Each row was made from one path, in order. Every step used is in the known rows, and no mark comes twice. Write each row's path.
In the rows, 128 means zero.
Known rows
zuro, budan, suvona, veveri: [158 162 149 123 142 108 117  86 216 166 164 162  89 155  87  86 142 184
 112 136 157 108 130 111]
sisi, budan, zuro: [145 170 114 111 163 112  99  96 174  49 159 126  83  80 118 132  98 177
 158 104 137 133 181 112]
roso, veveri: [122 176  87 111 155 116 107 146 140 132 126 137  86 150 135 136 136 126
 138 104 111 137 110  91]
robu, budan, suvona: [154 153 149  94  81 128 115  92 185 111 127 130 104 183  86 107 143 184
 155 153 145 128 130  72]
tiges, budan: [141 161 146  97 121 144 113 139 123  84 139 144  83 116 114 139 108 160
 170 101 126 111 124  88]
zuro, budan: [138 180 140 116 135  95  94 120 160 122 159 158 105 120  95 101 122 157
 124 117 156 142 124 126]
batire, budan, sisi: [182 143 135  90 134 108  67  95 127 109 124  99 102  79 113  91 107 201
 163 107 101 163  98 128]
robu, budan, suvona, veveri: [166 128 125 105  96 136 129  84 222 138 132 130  78 198  85 118 155 193
 144 130 150 105 136  78]
sisi, budan, suvona: [164 158 152 109 116 108 118  93 169  94 153 148 109 145 115 105 135 190
 159 133 131 101 160 113]
batire, budan: [159 133 139 118 120 133 105 112 141  94 126 114 102 100 131 110 102 178
 139 121 115 123 111 108]
budan, tiges: [165 199 149 108 123 119 102 124 114 124 151 149 146 153 133  94 124 139
 101 121 118 137 111  97]
veveri, budan, batire: [135 172 180 105 121  98 116 120 109  76 149 115 138 113 111 113  97 136
 116 121 140 165 106 136]
sisi, budan, suvona, roso, veveri: [139 183  99  79 131 105 155 110 186 142 166 141  86 156 111 144 160 185
 170 106 157  60 142  97]
suvona, roso, budan: [114 168  98  70 110 107 135 122 152 129 157 154 108  96 103 165 164 162
 150  84 190 119 115  88]
tiges, budan, roso, veveri: [135 211 136  61 142 151 132 174 153 100 140 121  70 132 106 134 137 157
 190  96 135  98 113  87]
robu, budan, roso, veveri: [136 194  99  61 113 132 123 158 191 111 128 104  85 178  85 133 165 165
 169 106 160 126 119  94]
tiges, budan, suvona, roso: [153 175 164  55 103 144 167 105 151 139 157 146 110 138  95 127 129 190
 188 133 151  62 122  62]
suvona, roso: [144 159 107  64 118 123 155 123 139 152 153 138 141 139 119 136 146 146
 155 119 151 113 116  82]
veveri, suvona, roso: [143 159 127  61 103 162 159 126 127 158 126 159 128 156 126 134 168 141
 180 133 125  80  93  93]
roso, budan, batire: [114 184 126  77 105  75 111 115 136  61 151 109 100  99 109 134 128 165
  96 110 172 174 118 111]
veveri, suvona: [142 154 149 100 115 160 120 128 118 120 106 162 109 152 135 115 145 135
 167 137  92 109  97 106]
robu, budan: [141 147 112 102  91 122 103 119 164  96 127 129  93 164  92 137 139 162
 154 109 148 143 132  92]
sisi, budan, roso, veveri, suvona: [145 200 127  71 133 153 134 160 162  96 130 139  68 158 124 128 175 165
 197  96 123  70 117 137]
roso, budan: [115 161 115 107 119 110  95 122 143  90 135 155  93  95 119 145 144 153
 133  89 159 149 122 100]
sisi, budan, roso, veveri: [145 202 105  76 146 116 122 157 179  89 160 120  82 138 116 129 160 165
 170  82 145 102 143 126]

Write each row's path
[129 172 154 103 112 111 105  97 162 109 134 161 102 114 109 118 148 174
 140 133 152 128 119  84]	roso, budan, suvona
[137 178 116  42 111 122 106 107 125 146 120 158  93  92  93 144 190 186
 200  81 158 120  72 119]	veveri, suvona, roso, budan, sisi
[139 199 114  65 151 132 134 159 160 132 136 119 108 149 121 114 152 136
 157 117 128 126 111  95]	budan, roso, veveri
[160 190 137  92 151  75  58 105 144 135 156 143 107  96  78  84 131 180
 152 104 148 181 105 145]	zuro, budan, sisi
[137 166 110 100 126 131 101  98 194  72 126 112  80 122  86 133 107 179
 156 122 151 160 155  79]	robu, budan, zuro
[136 184 107  67 139 124 166 114 169 187 143 139 110 168 118 128 156 157
 157 137 138  87 108  66]	budan, suvona, roso, veveri
[172 156 164  68 119 143 127 130 156  98 140  95 127 103 115  85 115 187
 156 134 132 117 108 107]	batire, budan, roso
[112 170 117  67  96 144 140 126 137 134 125 173  94 114 109 161 183 157
 175  95 169  83  91  97]	veveri, suvona, roso, budan
[155 163 145  61 112 125 168  96 159 171 153 142 151 159 111 107 150 170
 162 160 142  95 119  65]	budan, suvona, roso
[144 149 152 114 134 102 130 112 148 100 153 114 112 127 113 124 113 136
 103  98 146 138 109 133]	suvona, veveri, budan, batire
[128 213 122  81 145  94 147 114 198 188 165 153  91 152  84 113 152 175
 137 127 176  88 106  97]	zuro, budan, suvona, roso, veveri
[164 178 143  66 117 117 128 136 166  78 170 125 120 130 109 108 148 182
 175 107 158 112 156 127]	sisi, budan, roso
[136 214 135 110 115 102  84 123 125  99 153 162 118 110 120 125 141 149
  97  81 161 143 113 103]	roso, budan, tiges
[114 177 129 136 161 129  98 148 127 119 123 152  91 120 129 143 126 105
 151  76 123 129  95 124]	roso, veveri, budan
[180 182 162 121 118 124  94 112 123 100 141 122 126 117 136  86  94 173
  97 112 112 120 104 110]	batire, budan, tiges
[132 171 166 127 173 132  97 106 142  83 134 142 115  67 118 124  81 133
 157 109 133 148 134 109]	veveri, budan, zuro
[155 228 163 120 133  91  81 124 142 131 177 165 128 137 105  80 117 151
  87 108 152 140 112 129]	zuro, budan, tiges
[154 169 186  94 115 145 126 111 141 104 139 150  93 135 106 107 113 181
 177 144 122  95 124  70]	tiges, budan, suvona
[109 188 129  44  84 112 159 113 128 103 141 125 103 118 105 149 163 170
 138 114 179 111  87 104]	veveri, suvona, roso, budan, batire
[135 224 155 140 155 121  85 148 111 123 137 161 116 138 130 125 119 105
 113  70 120 123  87 125]	roso, veveri, budan, tiges
[136 182 147  98 159 147 108 112 148  60 139 130  71  78 109 135  76 169
 175 111 127 128 150  70]	tiges, budan, zuro
[125 177 110 108 141 158 118 144 130 134  93 155  73 166 140 135 154 122
 165 114  87 104  88 106]	roso, veveri, suvona
[143 130 142 139 144 136 113 121 156 131 140 157 105 125 118 136 131 121
 141  78 135 114 113 129]	suvona, veveri, budan
[151 168 127  87 107  74 123 112 145  42 171 100 111 129 115 120 115 181
 118 110 148 147 154 137]	sisi, budan, batire
[182 113 154 124 127 142 134  76 197 137 128 119  87 131 121  93 118 204
 125 136 116  85 118  93]	batire, budan, suvona, veveri
[137 144 125 111 125 117 120  89 197 137 139 157  75 123 106 130 168 182
 124 112 161 108 126  87]	roso, budan, suvona, veveri
[157 175 138  51  87 135 125 135 179  97 138 109 115 167  76 113 156 176
 174 128 167 136 129  92]	robu, budan, roso
[151 179 130  77 141 142 128 147 168 106 127  93  91 114 123 107 124 174
 154 115 124 107 104 106]	batire, budan, roso, veveri
[138 190 113  72 164 101 100 131 124 170 138 137 105 101  96 146 150 142
 192  59 144 130  77 131]	suvona, roso, veveri, budan, sisi
[132 197 130  64 128 142 165 129 161 151 145 139  70 150 103 145 136 178
 187 112 146  54 109  60]	tiges, budan, suvona, roso, veveri
